What can hang from each mark:
Q_364: Q_798 Q_806 Q_816
Q_782: Q_495 Q_537
Q_495: Q_782
Q_668: Q_779
Q_582: Q_816
Q_179: Q_582
Q_816: Q_364 Q_582
Q_537: Q_779 Q_782 Q_798
Q_806: Q_364
Q_798: Q_364 Q_537
Q_779: Q_537 Q_668

Every row comes from one small tree of marks. The marks that hang from a mark follow it in brackets, in the order of their numbers. Every link used is in the known rows. Which tree was each row made from?
In the rows, zero is written as 128.
Known rows:
Q_816{Q_364 Q_582}: [ 59 161 102 175 116 110 105  32 156 117 131 147 103 145 159 151 128  93
  39  72  83 106 133 122 158 154  67 108 211 134 155 151 121 165 136 166
 125 118 125 123  91 165 107  98 128 122 126 143 133 157 125 140 130 127
 118 108 161]
Q_495{Q_782}: [ 96 155 113 140  97 127 102 101 163 149 142 130 117 164 173 155 144  87
  93 128  95  88 148  74 124 117  86  96 161 151 180 120 124 150 153 144
 133 150 139 144  98 153 121 101 117 108 111 120 102 156 157  93 176 147
 167  94 152]
Q_798{Q_364}: [ 64 167  96 145 100 134 106  67 172 110 136 143 119 147 172 145 136 105
 100  96 105 116 127 122 151 116 101 139 179 129 171 116  98 169 154 156
 124 143 141 132 110 155 139  82 135 106 136 132 130 170 143 121 163 118
 150  98 136]
Q_782{Q_537{Q_779 Q_798}}: [ 48 144 107 146  82 107 101  93 152 109 145 120 123 151 164 187 135  88
 125 123  87  78 144  99 172  85 120 137 144 177 173 132 133 136 196 126
 144 146 108 164 112 173 141  93 165 110 136  84 113 160 141 115 161 141
 153 115 121]
Q_806{Q_364{Q_798 Q_816}}: [ 64 152 117 155 105 137 104  88 171 110 123 151 107 132 159 157 134 109
  81  81 118 134  99 146 156 115  92 120 174 104 171 124  96 171 126 184
 107 137 111 128 136 163 159  96 144  87 181 126 142 158 139 165 136 125
 162 125 155]
Q_779{Q_668}: [ 65 156 111 110 107 138 103  63 159 127 161 126 108 136 179 160 143 102
  88 105 116 106 129 100 164 123 112 115 181 139 157 115 101 170 171 130
 122 155 126 141  86 156 134  97 151 130 109 149 117 160 147 114 175 120
 165 107 155]
Q_806{Q_364{Q_798}}: [ 68 153 113 153 105 126  97  86 173 104 132 143 106 149 168 167 139  97
  73  99 107 119 112 137 159 117  98 101 172 127 174 116  92 171 130 175
 113 138 114 136 117 159 160  99 147  96 160 126 142 154 135 155 139 125
 169 111 152]
Q_779{Q_537{Q_782 Q_798} Q_668}: [ 57 165  83 105  74 146 101  92 162 144 174  85  71 131 165 160 120 124
 104 110 112 102 129  96 148 137 134 155 188 169 163 117 112 151 212 100
 130 167 158 125  40 165 161 109 172 154 133 120 135 151 122 114 172 135
 146 124 145]
Q_179{Q_582{Q_816{Q_364{Q_798}}}}: [ 90 162 102 169 131 115  88  59 154  86 139 141 110 183 162 163 145 104
  59  50  82 123 106 115 149 133 119 114 230 116 156 140 110 139 130 177
 119 112 143 117  79 194 122  88 134 119 136 148 150 163 127 130 132 144
 107  78 171]
Q_179{Q_582{Q_816{Q_364}}}: [ 95 162 105 165 131 112  93  52 152  93 141 138 113 175 170 170 149 107
  61  49  79 115 107 104 149 136 121 115 238 116 159 147 115 140 128 180
 125 114 144 123  76 184 110  91 131 127 124 149 146 165 124 131 142 147
  97  81 165]
Q_179{Q_582}: [ 87 165 110 148 113 110  88  60 164 119 149 131 121 167 178 175 143 102
  73  92  95 110 124  97 171 124  99 108 179 128 168 139 115 141 142 168
 126 137 142 136  74 174 105  93 142 129 111 146 129 150 144 127 159 156
 123  83 164]
Q_816{Q_364{Q_798} Q_582}: [ 56 154 102 180 114 117  97  44 158 106 129 146 102 158 151 144 121  91
  39  68  88 115 130 140 156 147  71 109 205 134 154 141 112 164 134 168
 113 116 118 120  99 182 125  91 135 107 146 142 137 154 132 139 118 123
 133 103 170]
Q_582{Q_816{Q_364{Q_798{Q_537} Q_806}}}: [ 78 165 103 150 121 145  92  83 156  82 129 151 124 169 137 139 161 110
  79  70  95 115 121 126 123 136 118 125 250 116 156 131  98 159 123 163
 116  95 131 125 118 202 160  96 141 111 159 136 156 169 123 130 129 109
 132 108 145]
Q_537{Q_782}: [ 72 166 106 130  93 128  79  88 149 143 145 122 111 155 179 154 130 117
  93 131  95 102 147  78 121 130 101 123 164 136 173 117 126 153 161 133
 140 149 149 151  91 162 134 101 142 128 131 120 112 147 130 117 179 135
 134 102 145]
Q_364{Q_798{Q_537} Q_806 Q_816}: [ 68 165 107 131 101 166  90 113 168 113 130 154 144 140 124 127 150 128
 111 105 137 127 126 143 149 116  86 145 178 104 163 127  97 168 131 157
 108 111 124 130 153 215 165  94 155  94 186 134 139 155 155 143 138 109
 165 123 144]
Q_782{Q_537{Q_779{Q_668}}}: [ 55 139 124 120  91 124 105  90 143 106 158 116 122 149 178 173 138 105
 125 104 107  82 152 100 174  98 123 132 164 172 171 122 124 149 192 105
 146 151  98 152 110 168 143  93 170 126 127  98 102 155 159 117 171 130
 169 118 140]
Q_537{Q_798{Q_364}}: [ 50 167  75 155  86 123 106  69 176 114 139 144 106 138 160 158 131  84
  99 118  95 112 115 121 157 104 109 146 160 139 166 126 103 162 176 162
 116 140 149 139 100 159 143  88 143  98 139 124 136 177 126 116 155 119
 143  98 121]
Q_779{Q_537{Q_782{Q_495}} Q_668}: [ 72 156 111 109  76 165  80  85 146 145 162  80  77 137 167 148 138 141
 112  90 116  93 147  76 121 140 122 140 200 172 171 108 114 153 203  97
 145 164 153 114  49 158 146 110 163 153 122 124 118 148 130 116 194 133
 157 117 155]
Q_798{Q_364 Q_537{Q_779 Q_782}}: [ 67 170  83 137  84 125 109 118 147  92 150 145 126 137 169 132 107 140
 154 111 105  82 159 122 149 113 115 174 169 148 187 124 130 150 163 117
 150 144 136 131 122 174 169  82 164 129 149  96 118 156 132 133 171 126
 145 117 117]
Q_364{Q_806 Q_816}: [ 64 168 116 125 111 163  97  78 166 138 128 143 140 126 148 141 154 115
  94 107 127 132 112 121 148 124  82 143 181  98 158 132 103 172 133 166
 116 114 141 133 132 179 137 104 137  96 161 146 131 163 150 133 162 108
 143 124 135]
Q_179{Q_582{Q_816{Q_364{Q_798 Q_806}}}}: [ 87 164 103 163 129 125  84  61 156  88 135 137 121 182 151 157 152 104
  61  54  89 127 102 126 151 136 118 120 237 112 155 143 103 147 122 176
 117  95 148 114  84 205 134  92 135 117 147 153 154 164 130 126 133 131
 110  81 165]
Q_495{Q_782{Q_537{Q_779 Q_798}}}: [ 75 142 105 148  78 112 108 124 149 133 140 120 118 162 167 176 135  78
 124 133  87  66 155  80 140  91 106 122 140 183 185 129 142 132 191 121
 147 144 122 148 105 168 136 100 138 101 129  77  94 161 158  88 173 150
 174 104 133]
Q_537{Q_779 Q_798}: [ 48 155  90 138  90 105 111  74 163 116 153 127 109 132 168 181 124  79
 121 131  91  93 120 109 180  94 112 139 142 156 164 132 128 144 179 144
 137 158 131 160 112 166 145  93 168 104 121 117 125 163 125 123 169 138
 144 120 113]
Q_495{Q_782{Q_537{Q_798{Q_364}}}}: [ 78 150  97 160  76 124 104 120 158 133 133 128 117 165 163 161 139  80
 112 126  88  81 152  88 124  97 104 125 154 172 185 128 127 146 185 130
 134 133 135 135  94 164 133  94 123  99 140  83 100 167 156  84 161 137
 171  92 137]
Q_806{Q_364{Q_798{Q_537}}}: [ 74 156 110 156  99 122 100 101 171  91 136 155 111 147 161 160 142 109
  86 104 110 104 126 136 157 121 102 103 177 130 180 124  98 167 129 168
 116 133 105 138 122 166 166 100 156 110 160 120 144 150 135 161 134 131
 172 115 148]
Q_779{Q_537 Q_668}: [ 67 158 108 100  97 150 107  74 171 131 171  93  86 134 173 159 143 126
  94  85 126 110 129 103 166 140 115 134 207 159 161 114 100 159 188 119
 127 169 137 130  57 155 144 106 168 156 114 143 136 153 144 120 171 136
 159 125 158]
Q_495{Q_782{Q_537{Q_779{Q_668} Q_798}}}: [ 73 140 103 137  76 120 111 120 146 133 153 115 110 156 167 172 128  78
 127 128  96  67 153  82 146  91 120 124 145 183 180 128 137 139 199 106
 144 149 121 139  98 166 141  98 147 109 127  83  93 160 162  84 177 139
 182 107 139]
Q_495{Q_782{Q_537{Q_779}}}: [ 86 140 120 142  89 118 106 122 146 132 140 120 128 168 175 166 140  89
 122 123  93  70 165  76 136  99  98 113 148 177 189 123 142 136 174 119
 150 146 115 150 111 164 131  98 133 110 127  83  88 156 169  91 178 150
 176 104 144]
Q_816{Q_364{Q_798{Q_537{Q_779}}}}: [ 64 153  98 161 110 118 118  99 155  91 145 148 110 142 151 146 129  99
  91  81  99  85 153 130 152 127 108 122 199 148 165 117 118 161 150 144
 131 133  98 130 130 183 159  90 165 109 143 114 134 159 133 137 124 126
 163 127 159]
Q_668{Q_779}: [ 63 152 107 121 107 126 116  83 173 129 156 124 108 157 165 170 131 103
 102 122 121  93 121 108 172 115  87 115 178 127 170 115 119 153 155 138
 133 156 125 147  93 180 143  89 165 112 112 146 129 169 160 126 178 145
 162 143 138]
Q_806{Q_364}: [ 72 155 116 148 104 118 107  74 169 109 135 147 108 139 179 172 145  99
  74 104 102 111 115 122 160 124  93 102 182 125 177 126 101 170 130 177
 124 138 118 141 108 142 142 107 141 115 140 128 137 157 131 154 153 132
 153 120 145]

Write each row's tree:
[ 78 160 115 134  79 151  70  88 154 150 147  88  90 151 163 155 146 137
 110 105  99  92 151  67 111 134  99 132 188 167 179 114 125 140 182 121
 150 157 155 131  63 158 133 107 147 141 126 112 121 145 124 124 191 150
 140 110 149] -> Q_779{Q_537{Q_782{Q_495}}}
[ 64 170 107 147 101 160  81  85 167 109 123 159 143 147 120 123 136 132
  91  95 129 133 120 154 162 128  61 144 184 101 158 152 103 163 118 163
 103 103 130 123 138 221 146  93 146  97 186 148 141 147 152 152 135 108
 145 115 144] -> Q_364{Q_798{Q_537} Q_806 Q_816{Q_582}}
[ 62 170 114 139 109 152  90  50 163 133 121 145 139 137 143 135 143 119
  75  93 119 141 106 135 163 133  58 144 182  93 152 158 108 169 120 172
 112 106 145 128 122 189 119 102 127 103 162 158 131 155 148 143 158 108
 123 114 137] -> Q_364{Q_806 Q_816{Q_582}}
[ 72 160  99 112  87 124 106 114 140 111 170 129 116 132 171 150 115 137
 139 125 112  72 163  93 153 122 122 146 170 158 178 128 135 149 176  99
 151 157 122 142 108 175 159  94 176 148 123 110 108 144 136 129 180 136
 155 127 134] -> Q_798{Q_537{Q_779{Q_668} Q_782}}
[ 69 150 117 138  80 135  77  87 126 134 143 110 106 145 176 154 126 118
 139 122  90  79 156  69 120 105 106 135 152 163 181 117 143 141 179 117
 167 153 139 140 108 161 138  97 153 113 123  99  93 149 123 119 210 136
 145 107 126] -> Q_537{Q_779 Q_782{Q_495}}
[ 94 164 101 169 124 112  88  73 152  79 145 148 118 179 157 162 146 116
  70  50  85 109 118 118 150 134 122 116 236 120 160 147 112 137 128 173
 120 114 138 121  84 202 124  87 142 128 137 140 154 159 128 135 129 147
 109  81 167] -> Q_179{Q_582{Q_816{Q_364{Q_798{Q_537}}}}}
[ 58 166  99 161 119 128 103  39 155 118 126 148 119 145 146 142 143  94
  38  78  92 112 129 139 158 158  66 120 221 128 154 153 112 176 122 168
 120  91 134 117  95 181 121 109 132 115 141 149 137 157 133 135 137 105
 123 113 152] -> Q_816{Q_364{Q_806} Q_582}
[ 68 158 112 169  97 128 100  83 167  95 124 164 115 135 148 147 124 125
  79  77 115 124 104 155 167 123  70 123 179 105 171 151 107 164 114 182
 107 126 109 123 129 175 148  94 142 103 182 129 146 148 137 182 127 128
 147 123 151] -> Q_806{Q_364{Q_798{Q_537} Q_816{Q_582}}}
[ 56 165 114 143 105 162  78  67 167 121 120 144 137 149 129 128 136 116
  76  86 126 149 103 153 164 127  61 140 175  93 151 145  98 168 120 169
  99 105 138 121 128 209 144  92 134  83 186 157 140 153 154 143 140 104
 140 109 146] -> Q_364{Q_798 Q_806 Q_816{Q_582}}
[ 64 162  96 142  66 146  75  90 156 152 146  90  81 144 153 164 144 121
 114 117  91  90 139  72 112 127 109 143 176 173 176 120 126 137 198 122
 145 157 165 133  55 161 140 109 157 135 132 105 130 150 111 119 180 148
 133 111 134] -> Q_779{Q_537{Q_782{Q_495} Q_798}}
[ 83 137 121 125  89 125 114 120 142 129 150 115 117 161 176 163 134  90
 125 116 101  70 162  79 142  99 113 116 158 178 183 122 136 143 185 104
 148 149 115 140 100 164 138  98 142 116 123  88  84 157 170  87 183 143
 186 107 146] -> Q_495{Q_782{Q_537{Q_779{Q_668}}}}
[ 60 169  85 130  77 130  86  97 168 143 155  93  85 144 160 168 131 119
 100 118  95 100 133  89 134 134 110 148 174 159 172 124 123 138 191 130
 139 161 163 143  57 163 146 109 160 143 139 112 138 149 116 120 167 151
 127 118 136] -> Q_779{Q_537{Q_782 Q_798}}
[ 71 179  88 139  95 151 106 102 171  96 139 161 142 139 145 130 150 127
 120 110 118  99 147 139 154 124  99 156 195 132 177 130  96 174 139 145
 125 109 136 123 122 181 160  93 151 119 152 127 139 164 146 131 153 102
 157 108 124] -> Q_798{Q_364{Q_806} Q_537}
[ 65 156  99 109  94 138 109 104 171 139 162  89  88 159 161 164 119 130
 110 113 126  92 128 103 154 133  96 140 198 144 174 110 132 140 171 111
 146 169 147 136  63 184 162  97 180 141 124 129 136 159 151 127 182 159
 151 155 140] -> Q_668{Q_779{Q_537{Q_782}}}
[ 44 158  80 158  64 134  92  90 137 123 136 117  90 130 160 152 108 105
 154 122  83  85 136  99 130  91 124 175 143 168 179 122 135 144 203 117
 157 140 157 121 105 166 160  86 157  92 151  85 108 167 109 114 202 113
 142 106 101] -> Q_537{Q_779 Q_782{Q_495} Q_798{Q_364}}
[ 71 157 105 114  95 122 118  97 151 101 169 138 124 132 169 156 129 123
 133 113 116  74 154 105 178 114 112 132 174 156 172 130 123 153 166 119
 140 159 109 148 113 173 148  94 178 142 109 125 117 150 146 135 171 136
 166 126 135] -> Q_798{Q_537{Q_779{Q_668}}}
[ 67 175  95 163  94 136 109  75 166  98 134 170 132 132 151 121 119 140
 115  75 115 113 130 141 161 122  75 164 187 114 171 153 114 160 135 161
 118 129 132 119 125 177 126  77 136 119 157 130 132 163 142 153 144 120
 130 109 135] -> Q_798{Q_364{Q_816{Q_582}} Q_537}
[ 74 176  85 143  83 132  98 110 157 106 143 149 123 146 164 130 121 140
 129 113 104  92 158 112 128 127 112 156 180 140 183 124 116 160 159 127
 137 133 144 128 108 170 154  84 149 133 148 104 123 157 132 128 162 123
 145 104 132] -> Q_798{Q_364 Q_537{Q_782}}
[ 60 163 113 131 107 171  84  91 170 125 124 142 133 144 136 134 148 111
  96 100 134 144 108 143 151 116  84 141 173  98 155 121  93 172 133 166
 105 111 131 131 146 202 161  95 144  78 185 145 139 159 154 133 143 105
 161 117 144] -> Q_364{Q_798 Q_806 Q_816}
[ 71 158 101 136  89 125  89 122 152 103 152 133 120 159 158 147 119 122
 126 128 107  90 157 112 147 110 109 132 153 151 177 115 124 142 161 122
 137 152 119 149 125 195 167  88 172 118 150 106 121 142 138 131 156 140
 162 110 144] -> Q_364{Q_798{Q_537{Q_779 Q_782}}}
[ 64 164  87 125  96 130 128  97 154  82 161 148 121 125 167 137 115 127
 148  93 119  87 147 135 177 109 121 164 181 154 173 126 115 164 170 118
 139 147 120 122 120 171 167  80 172 127 134 119 127 167 146 133 168 115
 167 123 125] -> Q_798{Q_364 Q_537{Q_779{Q_668}}}
[ 87 162 115 150  78 137  73 105 143 132 143 136 119 149 157 145 145 136
 124 131  95  67 171  64 106 122  97 119 170 155 186 126 129 145 164 125
 150 144 136 139 101 170 128 103 147 137 117 104 105 144 127 128 183 141
 148 100 141] -> Q_798{Q_537{Q_782{Q_495}}}
[ 62 155 117 168 103 131 100  63 170 107 117 154 106 137 156 151 123 114
  65  69 113 140  93 153 167 123  72 118 174 100 165 143 101 167 117 186
 104 128 114 122 126 170 145  93 132  91 182 137 143 151 135 172 133 124
 146 118 151] -> Q_806{Q_364{Q_798 Q_816{Q_582}}}
[ 60 157  90 120  64 158  87  83 149 147 164  79  63 128 156 159 131 127
 115 106 107  92 137  78 126 131 132 152 186 177 166 118 114 149 219  98
 141 162 159 115  41 161 151 110 167 147 126 117 125 153 119 110 188 130
 152 117 143] -> Q_779{Q_537{Q_782{Q_495} Q_798} Q_668}
[ 66 178  92 151  97 154 106  81 166  98 125 169 146 128 135 115 130 141
 113  83 125 119 126 156 162 127  74 173 197 106 169 156 103 172 125 159
 113  98 141 109 130 193 143  88 139 111 173 137 139 162 147 151 145  99
 133 116 124] -> Q_798{Q_364{Q_806 Q_816{Q_582}} Q_537}
[ 63 161 100 110  99 153  98 113 159  95 152 135 136 149 142 143 140 115
 120 122 130  99 145 141 173 115 113 139 178 145 165 117 100 166 150 124
 122 122 118 133 130 214 185 101 185 110 156 134 135 151 157 126 154 107
 185 122 134] -> Q_364{Q_798{Q_537{Q_779{Q_668}}} Q_806}
[ 61 129 139 144  77 146  82  80 124 115 142 107 112 150 165 168 155 108
 144  95 100  65 162  76 142  85 121 123 165 192 179 121 126 147 202  99
 159 146 101 135 104 167 125  95 161 111 117  87  86 160 152 115 195 123
 182 107 135] -> Q_782{Q_495 Q_537{Q_779{Q_668}}}
[ 51 131 120 152  65 138  85  79 130 119 142 107 103 141 155 181 150  94
 145 109  90  62 153  78 148  76 130 133 153 199 173 127 126 142 221 102
 153 143 108 134 100 169 133  97 166 102 123  82  94 167 137 109 191 121
 176 106 123] -> Q_782{Q_495 Q_537{Q_779{Q_668} Q_798}}
[ 91 167 103 157 132 121  92  54 152  93 138 140 120 175 160 164 155 106
  60  55  86 120 105 114 152 141 118 122 242 114 154 148 110 148 121 180
 123  97 151 118  78 193 121  97 132 124 136 154 151 165 129 129 144 132
  99  86 159] -> Q_179{Q_582{Q_816{Q_364{Q_806}}}}
[ 67 152 111 155  99 130 115 108 164  88 132 156 116 124 155 153 123 122
 111  86 122 114 113 152 167 107  98 134 169 113 176 131 109 163 128 170
 118 138  98 131 152 172 171  94 159  98 180 113 141 155 138 176 136 129
 166 141 144] -> Q_806{Q_364{Q_798{Q_537{Q_779}} Q_816}}
[ 54 133 123 167  63 129  78  82 135 118 131 114 113 150 152 180 153  92
 144 119  79  61 155  74 141  74 113 129 145 195 181 131 134 134 209 119
 155 138 109 144 108 169 124  95 161  95 126  73  97 165 133 113 186 134
 164 105 120] -> Q_782{Q_495 Q_537{Q_779 Q_798}}
[ 75 165 108 146 125 141  97  63 153  98 130 144 121 163 151 149 166 103
  69  71  87 122 111 114 123 139 113 122 248 114 153 133 102 164 126 171
 122 101 142 132 107 182 143  99 128 114 145 143 149 175 120 126 144 112
 119 108 141] -> Q_582{Q_816{Q_364{Q_806}}}
[ 36 163  63 122  75 128 118  94 142 112 162 118  85 117 172 154  87 106
 140 117 103  97 126 124 161 105 148 188 150 157 165 119 124 157 209 102
 143 151 152 122  97 171 182  85 171 112 152 103 115 167 121 110 187 106
 146 118 109] -> Q_537{Q_779{Q_668} Q_782 Q_798{Q_364}}
[ 48 153  98 161  77 132 100  89 161 114 130 136 122 143 153 162 138  99
 115  98  98 103 129 117 151  91 113 154 159 147 170 132 114 153 189 144
 124 129 122 142 115 171 137  85 145  98 163  89 119 173 145 120 145 120
 147 106 129] -> Q_782{Q_537{Q_798{Q_364{Q_816}}}}
